Each row comes from the steps of one walk. Every step used is in the known rows, and no mark comes twice. Write the walk behind each row, first mark first.
Known rows:
leku -> sovad -> zogobe -> bopet -> mavan: [-23   0 -34  -4 -12   2   4   9  20  -2 -11  28  46 -24  37  12  16   5
  11   8  17  15  -2  -7 -22 -14 -15 -10   5  16  23   6  12  -3  -5 -16
   1 -13]
bopet -> fevid -> vurez: [ -2   9  35  -1  -7   3   3  11 -25   5   9  11 -11  -4 -11  12  17   7
  -3  12  -2   8   5  29  10   2   4  -2   0  -1  -3  -2   1 -10   1   4
  -1  -4]
bafe -> vipaz -> gove: [  4   8  14   5 -15  -4 -37 -10  17   5  12  18  16   6 -20  -5  19  22
 -21  -5 -27   7   1   8  -6  -1  -6  23 -14  15  12   2  22   5  14   0
   2  -8]
bafe -> vipaz -> gove -> fevid -> vurez: [  1  16   2   6 -16  -7 -14 -10   7   9   4  28  11  18 -30  -8  -5   8
 -37 -11 -26   2 -24  22  15   9   9  24 -18   4  11  -4   5 -13  26   1
  -2 -12]
nesu -> zogobe: [ -6   9  39  -3  30   1 -25   7 -17  -6  -2 -23  20 -10  -3  -3  28  11
   7   3   2  -3  17  10  23  -3  -3   6  -6  -2   0   6   0  12  -2   0
   2  14]
naza -> leku -> vurez -> fevid -> gove -> vipaz -> bafe: [  6 -22 -19  -5   3 -19   3  16 -12   1  30 -25 -21   0  -8   2 -17 -12
   5 -13  -6 -29   1 -10  26   7   6  -6  16 -19 -26  -2  -4  13  25  -6
   0  18]
vipaz -> gove: [  8   4  17   1  14  -8 -26  -8  -5   2  -3  15   0   1 -16  -8  23  20
  -8   0  -9   6  10  21 -19  -7  -5  14  -9   5   1   4  22   6   4   0
   3   4]
mavan -> bopet -> fevid -> gove: [-18  -5 -36  -9  15   8   8  16 -60  10   8  16  -8 -24 -15  15  24  -4
  10   5 -26  -8 -12  25   6  -6  -9 -15   2   3  30  -5  17 -18   8 -11
   2  -1]
nesu -> zogobe -> bopet -> fevid -> vurez: [-22  21  52  -8   5  12   9  31 -19  -8 -11 -10   1 -23  -9  -3  12   2
   2  18   5   6 -15  23  24 -18  -3 -11  -6   2   1  -1   0  -1 -17  -3
  -2  17]
mazava -> vipaz: [  2  -4 -10   5  45   6 -24  -5 -13  10   6  -1  -2  19 -23   2  25   3
   4  -2  -5 -15   4   9  10  17  -7   6 -11  -4   9  -2   8   2   8  14
   0  -5]
ruleg -> nesu -> zogobe -> bopet -> fevid -> vurez: [-21  14  53  -7 -10  18  -6  32 -26  -8 -10  17 -19 -21  12 -11   6   2
   0  22   6   5 -18  15  12 -15   2 -20  -9  -1 -30  -4  -5  -6 -23  -1
  -1  15]
sovad -> leku -> vurez -> fevid -> gove -> vipaz -> mazava: [ 13  -4 -29   0  21 -11  18  25  17   5   1 -30 -19 -11  -6  -1 -38  -6
  13  -5  -4 -30  -6   8   9 -11  17   4   9 -13 -19   4 -10  -5   6   4
   0  -7]
bafe -> vipaz -> gove -> fevid -> vurez -> leku -> naza: [  4  15 -20   8 -44   0  12 -17   6  -1   1  19 -19  22  -7   9 -22  13
 -25 -21 -20  11 -18 -17  12   4   2  18 -11  -9   9   1  -9   8  17  15
  -1  -6]
zogobe -> bopet -> fevid -> vurez -> leku -> naza: [ -8   8  14  -2 -24  19  38  13  -8  -6  -5  -7 -43 -12  16  17  -5   8
  16   7  11  24 -17 -20  -3 -14  -9 -17   1  -6  -3   0   7   6 -23  14
  -2  10]
mavan -> bopet -> fevid -> vurez -> leku -> sovad -> lesuv: [  5   3   4  -3 -29  12  30  -7 -10  -1  -7  11  -8   8  17   7 -19 -34
  -6  12 -15  -3  25   0  -6   1 -14   3  10   5   9   3 -22  -2 -17 -11
   3 -12]
leku -> vurez -> fevid -> gove -> vipaz: [  3  -8 -36  -7  14  -6  16  20 -14   1  33  -3 -21  -8  -9  -1  -7  -5
  15 -16  -5 -10  -9   3  32   9   8 -12  11  -1 -17   1  14  11  25  -7
   0  -2]
zogobe -> sovad -> leku -> vurez -> fevid -> gove: [  3  -8 -56  -9 -43 -13   9   3  19 -13  -4  26 -16   0   8 -24 -16 -26
  25 -10   3   6 -15  -4   3 -22  15 -11  19   2   7   1   0   9  -8 -29
  -3  -4]
vurez -> fevid -> gove: [ -2 -12 -28  -2 -30  -9  13  10 -23   2   0  47 -10 -15 -10 -12  18   3
  12 -15  -2  -4  -7  -5  11   5   6  -7   5  11  26  -3  22  -7  14  -1
  -1   3]
sovad -> leku -> vurez -> fevid -> gove -> vipaz: [  7  -2 -29  -6  -5  -3  17  23   5   4  14 -35 -11  -8  -6   7 -24 -19
  15 -11 -13 -14 -16 -10   7  -7  16  -7  12  -9 -32   3   0   4  13   4
  -2  -8]
vurez -> fevid -> gove -> vipaz: [ -6 -16 -37   2  -6  -3   6  20 -14  10  13  34 -11 -21 -16   6   9   3
   6 -16  -4 -19 -17   0  23  11   2 -10   3   8   5  -3  14   1  24   2
  -1   1]
naza -> leku -> vurez -> fevid -> gove: [ 12 -11  -2 -14 -16 -17  20   2 -16 -12  24 -22 -13  14   2 -12   1 -12
  22 -12  -1  -8  -4 -23   4  -1   7 -16  15 -15  11  -2   9  14   8  -6
   1  20]
lesuv -> sovad -> leku -> naza: [  4  -1  -6  -7 -30   6  -8 -10  -4   3   9  12 -12  15   5  24   3   6
  11  -4   0   3   9 -23 -39 -18  11  -4   8  -5  -1   1   3  -9  -5  18
   4  12]
mavan -> bopet -> fevid -> vurez: [ -7  -1   5  -9  19   9   0   9 -45  15   5  -4 -12  -7  -6   8  18  -8
   0  15 -14  -3  -7  35  -3  -4  -6  -5  -6   4   7  -1   8 -16  -5  -1
   2 -11]
mavan -> bopet -> fevid -> vurez -> leku: [  4  -6   3  -3  11  14  15   0 -33   5  -2 -37 -12 -16   2  11   7 -14
  -5  10  -9   1   3  10  -7   4 -13  -4  -6   7   4   1  -4  -5 -14  -3
   1 -13]
fevid -> gove -> vipaz: [-10 -12 -24   5  20   1 -14   9 -26   6  24  15   5 -24 -23  17   8   6
  -1  -6 -10 -21 -12   5  17  15  -1  -4  -5   0   3  -5   7  -1  25   8
   0   8]
zogobe -> bopet -> fevid -> vurez -> leku -> sovad: [ -6   1  19   2 -42  11  25  10  -7 -15   1  -9 -25  -2  23   1  -8 -14
  -6  13  11  20   3  -3 -13  -6  -7 -15   8   5  -2  -2  -5   9 -20 -14
  -2  -2]
ruleg -> nesu -> zogobe -> bopet: [-16   1  43  -4  20  16 -35  18  -6  -8 -13   6  -2 -20  21 -26  16   8
  12  13  11   2 -12  -8   1 -10  -5 -12 -14   6 -32   1  15   1 -20  -1
   1  21]
zogobe -> sovad -> lesuv: [  1  -4   2   2   2   0 -27 -18  42   0 -16  77  18  -1   1 -15   9  -2
  17   1  12   3  10   4  16   3  -8   9   1  14  16   3   7  -1 -12 -17
   0  10]
bafe -> vipaz -> mazava: [  6  -3  20  11  19  -3 -37  -2  26   7   8  10  16   1  -7  -4   9  29
  -7   4  -5  -9  11   9  13   9  -3  25 -14  11  19   3  10  -8   7   1
   2 -10]
bopet -> fevid -> gove -> vipaz: [-16   2 -15   3  16   7   4  30 -33   8  24  15  -7 -29 -23  37  14  11
  -1   0 -14 -13 -10  23  30   7  -1 -16   5  -8   2  -6   3  -5  24  -1
   0   5]
lesuv -> sovad -> zogobe -> bopet: [ -8  -6   0  -7  25   3 -11 -15  26   7  -4  -3  38 -16 -15 -10  14  15
   8   2  15   0  -8 -17 -30  -5  -3  -9  -9  29  18  -5  21 -23 -11   7
   3  11]
sovad -> zogobe -> bopet -> fevid -> gove: [-28   9  -9  -7   9   6  24  20   2   7 -15   4  22 -41 -18   6  10  16
  19   9  -5   0 -28  -5   6 -16  -4 -19   2   9  27  -8  17 -21  -5   8
  -1   7]
nesu -> ruleg: [ 14  -1  49   3  57   1   1  13 -23   3   7 -15  16 -16   3   3  20   5
  22   9  13   2  26  15   1   2   0  15 -12  12 -24   2   6  10  -4   6
   1   7]
vipaz -> gove -> fevid -> vurez -> leku -> naza: [  7  12 -14   4 -11  -5  25 -15 -14  -2 -12  15 -36  19  -2   6 -18  12
 -11 -15  -2  11  -8  -5  -1  -1   4   8  -6 -20  -1   2  -7   7   5  16
  -1   6]
naza -> leku -> sovad -> zogobe -> bopet: [-13 -14  31  -8   2  -4 -10 -12  33  -1  -8 -37  31  15  27 -11   5   0
  14  13  15  -7  -7 -35 -38 -18  -9  -9   6  -7  15  -2   2  13 -18   5
   3  18]
lesuv -> sovad -> zogobe: [  3  -6   1  -6  21  -5 -16 -22  12   9   8  -4  41  -4 -17   2  19  17
  -1  -3   7  -8  18  -7 -20   7   3   0  -2  20  20  -2   2 -18   2  11
   5   3]
leku -> vurez -> fevid: [ 17   1   9 -10  19  -7   4   9   7  -2  16 -16 -18  14  13 -20  12   2
  24  -7   9  16  11   3  12   2   7  -1  10   4 -26   8  27  10   3 -11
   0  -8]
gove -> fevid -> vurez: [ -1   2   7   2  21  -1  -7  -4 -19   8  -3  16   1   8 -10  -5   3   0
  -7  -2   3   1 -14  21  20  16  13   6  -9  -8  -3  -3   3 -19  15   6
  -3  -2]
ruleg -> nesu: [  5 -13  23   2   5   7 -45  -3 -11   5   8  27 -12  -1  19 -11  20  14
   7   7   4   5   7  -4 -14   9   3  -3  -8   2 -35  -1  16  -8  -2   6
   2  -1]
ruleg -> nesu -> zogobe: [ -5   2  42  -1  13   7 -43   9 -22  -6   1   7   0  -9  18 -13  21  12
   4   7   2  -4  14   1   9   1   1  -3  -7  -5 -32   3  -3   7  -7   4
   3  13]
mazava -> vipaz -> gove -> fevid -> vurez -> leku -> sovad: [  8   5 -43  13  -4  -8  13 -19 -18  -7  -7  14 -25  49 -16  -7 -24 -21
 -41 -14 -10 -12   3  16   1  15   0  12  -5 -17  14  -4 -31  12  13  -3
  -2 -12]
leku -> sovad -> zogobe: [ -6  -3   5  -2   3  -7 -16 -11  12   4   2 -10  28  13  18  -3  10  12
   5   5   4  -1  23  -5 -15  -3   1   6  10   3   6   2  -3   8   1   4
   3  -9]

Write each row's walk:
[ 13   7 -29  13  27  -3   7 -18 -13   3 -18  -2 -15  26 -37  -4 -14 -10
 -35 -15 -12 -15 -10  13   8  21  -3  15 -20 -13  10  -5 -20   0  11  14
  -3  -8] | mazava -> vipaz -> gove -> fevid -> vurez -> leku
[ -3  -2 -14  -7  -6  17  29   3 -42   5   2 -18 -43  -3  17  25   2  -3
  13   5  -7   6  -2  -5  -6  -7 -13 -10   2  -9   5   4  -6   4 -15  11
   2  -5] | mavan -> bopet -> fevid -> vurez -> leku -> naza
[  2 -12 -48  -1   7 -13   4  25 -19   4  28   3 -27 -14 -14  -4 -15  -6
   6 -15  -9 -14   7  10  41  10   9   0  13  -1 -36   0  10   3  30 -11
  -1  -2] | leku -> vurez -> fevid -> gove -> vipaz -> bafe
[ 12 -17  -7  -3  34 -21  15  14   5  -3  23 -28 -20   5  -4  -2 -21   0
  13  -9   8 -38  -3   1  16   2   5  -8  11 -24   6   0 -10  11  12  -3
   3  19] | naza -> leku -> vurez -> fevid -> gove -> vipaz -> mazava
[ -1 -15   3  10  40   0 -43  11  -4  17  15  -8   2 -18 -13  15  10  12
  -7   2  -3 -15  16  17  21  16  -4  15  -5   0 -42   1   9  -4  21   4
   0  -1] | gove -> vipaz -> bafe
[  1  12 -27   7  36  -6  -3  -9 -22  12 -11  31 -15  35 -45  -8  -3  -4
 -29 -10 -16 -19 -19  37  13  12   5  14 -19 -15  13  -7  -8  -9  20  13
  -2  -5] | mazava -> vipaz -> gove -> fevid -> vurez
[ -1 -13 -63  -4 -18  -7   3  16  27  -4   8  13 -15  -7   2  -6 -24 -26
  19 -12   2 -10 -25   2  14 -14  12 -13  17  -2 -13   1  -9  14   3 -26
  -3  -4] | zogobe -> sovad -> leku -> vurez -> fevid -> gove -> vipaz
[-19  -9  -7  -7 -21  -4   4   1  25  -6  -9   0  53  -8  43  19  15  -3
  11  11  20   3  -6 -26 -38 -19 -18 -15   6  -4  36   3  -1   5 -10 -10
   2   7] | naza -> leku -> sovad -> zogobe -> bopet -> mavan
[ 12 -12  11   5 -42  -3   1 -19 -18 -17  13  -7 -11  14  19  -6 -10 -15
 -14   3   8   7  29 -11 -16  15   1   6   3   2   1   1 -20  19  -6  -3
   0  -7] | fevid -> vurez -> leku -> sovad
[-14  12   9  -5 -11  15  44   6  17   3 -21 -31 -12 -20  12  16 -12  17
  22   8  13  14 -18 -34  -7 -17  -9 -14   3  -3   3   0  -5   2 -28  28
  -2   3] | sovad -> zogobe -> bopet -> fevid -> vurez -> leku -> naza
[ -5  -8   2   2   3   4   4 -10  36  -7 -17 -43  24  -9  28 -12  -6   2
   9   6  16  10   6 -40 -28  -5 -12  -3   3  14   2   2   3  12 -21   0
   1  -4] | vurez -> leku -> sovad -> zogobe -> bopet
[ 12  -6 -20  -7 -15  -7 -10   3  47  -5 -12  -3 -12  15  26 -24  -5 -20
  27  -4  14  16  -2   2  -4 -22  11  -3  17   2 -19   8   7  13 -18 -29
  -3 -10] | zogobe -> sovad -> leku -> vurez -> fevid
[ 10   5  31   4 -13   7  15   4 -15  -5   2 -23 -10 -13  -3  17   6   1
  -7   7   2  11  14   5   6  11  -2  -1   0   0  -4   0 -11   0  -9   4
  -2  -6] | bopet -> fevid -> vurez -> leku
[ 12   8   5   8 -28   1  23 -19  15  -8 -14  30   4  23  13  -5 -35 -26
 -14  -7   2   1  18 -16  17  23   5  13   6  -7  -1   1 -26  -6   4  -1
  -2  -4] | gove -> fevid -> vurez -> leku -> sovad -> lesuv
[ -9  -1 -12   4  -2   2  27 -11  25  -4 -26 -28  19   2  18 -16 -29 -13
  -7   0  18   5 -17 -27  -6   4   1  -3  -2   2   3  -3 -14  -5 -10   3
  -4  -8] | gove -> fevid -> vurez -> leku -> sovad -> zogobe -> bopet
[-14  -8   8   0   2   2 -56   1  -2 -14  -6  54  -3  -7  25 -24  21   6
   8   5  18   2   6  13  16  -6  -3 -10  -2   2 -12   1 -12  18 -16 -28
   1  16] | ruleg -> nesu -> zogobe -> sovad
[  0  12 -33   9  61  -3 -16  -2  -9  14 -14  21 -10  32 -35  -2  13   6
 -17 -14 -16 -13 -12  32  14   7  -3  11 -13 -15  11  -4   8  -7  23   4
  -1  -3] | mazava -> vipaz -> gove -> fevid
[ 17   1  24   5 -52   1  13 -26  16 -12  -3  25   4  16  13  -8 -26 -24
 -10   3   1   1  35 -24  -7  16  -2  16   4   7   1   4 -25   7 -11   5
   1  -3] | fevid -> vurez -> leku -> sovad -> lesuv
[  2 -18  37  -2 -19  -8 -23 -12  -9  -8  18 -13   4  34  26   3  17  -5
   1   7   5  -4  22 -12 -25  -2  -3  -4  12 -19  10   0  -4  22   0  -5
   4  18] | naza -> leku -> sovad
[ 12  -2   6   9  12   3   8 -12 -11   0 -10 -20   2   0  -2  -2  -9  -6
 -12  -8   8   4  -4  -5  16  25   5   6 -10  -5  -5  -1  -8 -11   7   6
  -4  -4] | gove -> fevid -> vurez -> leku
[ 15   7  -1   9   2  -9   8 -17  -7  -3 -17  -3  -7   5 -17  -7 -12   0
 -28 -10  -4   4  -3  10  -2  11   2  15 -14  -5  -1  -1  -7  -5   7   4
  -3  -2] | vipaz -> gove -> fevid -> vurez -> leku
[  8  10 -16  13 -55  -8   1 -20   8 -11   8  19  -1  32   0  -6 -25  -9
 -49 -15 -21  10   0   0   3  11   4  21  -5   2  12  -1 -20  10  20 -12
  -1 -18] | bafe -> vipaz -> gove -> fevid -> vurez -> leku -> sovad
[-32   4 -19  -2  33  12  18  30   8  15  -4 -10  22 -48 -24  23   2  16
  13   6  -6 -16 -38   0  17  -9  -9 -21   0   4   7  -8   9 -15   6  10
  -2   7] | sovad -> zogobe -> bopet -> fevid -> gove -> vipaz
[  8  -4  -6   9 -17  -3  12 -13 -18 -10   2  -1  -9  22  21  -3 -17 -17
 -19  -7   9   8  10  -3   7  19   7   3   5 -10  -3  -2 -21   3   9  -9
  -2  -8] | gove -> fevid -> vurez -> leku -> sovad
[  4  12   4   3  11 -11  -3  -8 -15   5 -10  27  -5  14 -24 -10  -1   6
 -23  -5  -9   2 -13  36   1   3  10  13 -13  -6   2  -3   6 -15  16   3
  -2   0] | vipaz -> gove -> fevid -> vurez
[ -1  15  -4   8   9  -4 -26  -4  19  10   1  24  16  14 -20  -3   9  19
 -26 -14 -26   8 -17  17  16   5   2  20 -13   3   7  -1  20  -9  28  -6
  -1  -9] | bafe -> vipaz -> gove -> fevid
[  4 -10  17  12  72  -2 -32   9  13  13   5  -7   0 -12  -8  12   4  26
   1   7  12 -25  11  28  11  10  -4  13 -10  -5  -9   4   2  -4   7   7
   3   2] | gove -> vipaz -> mazava
[-12   7  -6  -1  -8   1   9  19 -41  -2  13  31  -6 -22 -17  20  22  11
   6   1 -13   3   0  18  17   0   2 -13   8  -3  22  -6  11 -11  13  -4
   0   6] | bopet -> fevid -> gove
[ -9  -7 -23  -1 -27   4 -21  -7  23   1 -16  35 -17  11  24   8   4   4
  30   2  10  11 -10 -11 -18 -29   3  -3  10 -12   1   5   0  13 -19  -1
  -1   6] | zogobe -> sovad -> leku -> naza
[-13  -2  18  -4  40   5 -15  -2  34  13 -21 -30  35 -22  -1 -14  15  19
  22  10  12   3 -17 -16 -15  -8  -8  -1 -12  16   1   0  27 -12 -15  13
   0   2] | sovad -> zogobe -> bopet
[ -1   4  11  -4 -11   8  30  -8  18  -1  -6 -25  21 -27 -16   7  -6   2
  -8   5  15   4  -4 -18 -20  -1  -5 -16  -2  25  19  -8 -11 -22 -22   7
   0   4] | lesuv -> sovad -> zogobe -> bopet -> fevid -> vurez -> leku
[ 22   4  12 -11   9   0 -14 -13   6  -6  25 -46   9  18  -4   3  -7 -15
   5   3  -3   6  21  -5 -31  -9  17  -1   6   2 -25   3   1 -11  -4  -1
   3   2] | lesuv -> sovad -> leku -> vurez
[ 12  11  -2  12 -27  -4  -2 -19  16  -1  -3  -1  11   9 -23  -6 -16   2
 -42 -15 -22   5 -14  -2  10  17   1  24 -19   7   9  -2  -9  -4  17   2
  -3 -14] | bafe -> vipaz -> gove -> fevid -> vurez -> leku
[ -5   9  27  -1   1  11  28   2  24   3 -26 -50  19 -33  -3   3  -7   6
   5  13  10   9 -14 -18  -6  -3  -9  -8  -6  12   1  -3  -5 -10 -27  14
  -3  -4] | sovad -> zogobe -> bopet -> fevid -> vurez -> leku
[  5   4  22   1 -18   0  -9 -10  16  -2   2  49   9  20  15  -6   0  -6
   6   4  -3   3  32  -5  -1   4  -3  12  11   2  -1   4   4   2   1  -4
   4   3] | leku -> sovad -> lesuv
[ 20  -9  34 -12   9 -13   2   0  12  -4  16 -45 -11  28  20 -14  10  -5
  24  -4  10   3   7 -17  -2  -3   3  -8  13 -15 -13   6  15  20  -2  -5
   2  12] | naza -> leku -> vurez -> fevid
[ -8  -3 -33   0 -45   2  27  -7  17 -13 -15   5  39 -27  35   9 -10 -12
  -6   7  22  16   1 -25 -29  -1 -15  -6  -2  18  24   5 -16   3 -15  -9
  -1 -17] | fevid -> vurez -> leku -> sovad -> zogobe -> bopet -> mavan
[  6   3  19   4 -45   2  22   1 -22 -14  14  -4 -20  10  19  15  -3 -10
 -13   7   4  15  28   6  -3   6  -1  -6  15  -4  -2   0 -23  14  -7 -11
   0  -9] | bopet -> fevid -> vurez -> leku -> sovad
[ 12  -4  10  -2 -15   3 -22 -12   5   4   3 -10  19   3 -11   9   8  -5
  -5   1  -2  -3  13  -7 -39  -6  11   2   0  10  -3  -2   2 -22  -3   8
   2   4] | lesuv -> sovad -> leku
[-12   5   8   1  -1  10  21  10  31  -5 -17 -40  15 -13  29   8   0   6
  10  10  12  17   7 -22 -14 -15 -14 -14  14   6   0   1  -2   7 -22  -7
   0  -6] | vurez -> leku -> sovad -> zogobe -> bopet -> fevid
[-13   7  13 -10  -2   6  16   0   9   7   0   6  22 -18 -24   2   5   8
  -4  10  10   1 -14   7 -16  -9   3 -18  -1  24  20 -10   0 -30 -14   8
   1   6] | lesuv -> sovad -> zogobe -> bopet -> fevid -> vurez
[ 16  10  27  -8  26   3 -16  -1  14  -1   7 -68   7  11  10   0  -7 -10
  19   9  -8  11  11  -5 -18 -11  12   8   3 -12 -42   9   7   2  -8   7
   0  -7] | sovad -> leku -> vurez
[  8   0  -4  -5  11  -2 -30  -9  32 -10   1 -25   3  12  16 -13  -5 -17
  23   8   8  14   4   6  -9 -20   8   2   8  -5 -21   7  -1  13 -18 -24
  -1  -4] | zogobe -> sovad -> leku -> vurez
[  1 -11 -23  11  43  -1 -36   0 -18  15   3   7  -9  11 -27   0  16   3
  -6  -2 -10 -19  20  14  20  18  -6  17  -9  -4 -11  -3   4  -6  14  10
  -1  -5] | mazava -> vipaz -> bafe
[  7  -5   3   3   0   8   4  -9  -6  -4   3 -13 -22  -1  20  17  10  17
  20  -6   9  14  16 -35  -5   3  -9   0   2  -9  -6   7   9  19  -7  16
   2   8] | vurez -> leku -> naza
[-22  10  18  -7 -19   4  17  12   9   3  -7   0   7  -1  11  -2  -5   2
   1  19   8  10  -9   9 -12 -18   0 -12  10   6   7  -4  -4  -5 -16   1
  -1  -7] | leku -> sovad -> zogobe -> bopet -> fevid -> vurez
[  6   9 -16   6 -14 -17  18 -26  13  -4 -21 -12  14  19   3  -9 -29  -3
 -31  -8  -3   1   9  -1 -14   2   5  14   2  -7  10   1 -31   6   4   3
   0 -13] | vipaz -> gove -> fevid -> vurez -> leku -> sovad -> zogobe
[ 16  16   2   9 -36  -9  24 -24  17 -10 -21  41  -4  28   0 -12 -39 -21
 -31  -9 -10   2  18   1  -2   8   2  22   2  -6   2   2 -24  -1   3  -3
   0  -1] | vipaz -> gove -> fevid -> vurez -> leku -> sovad -> lesuv
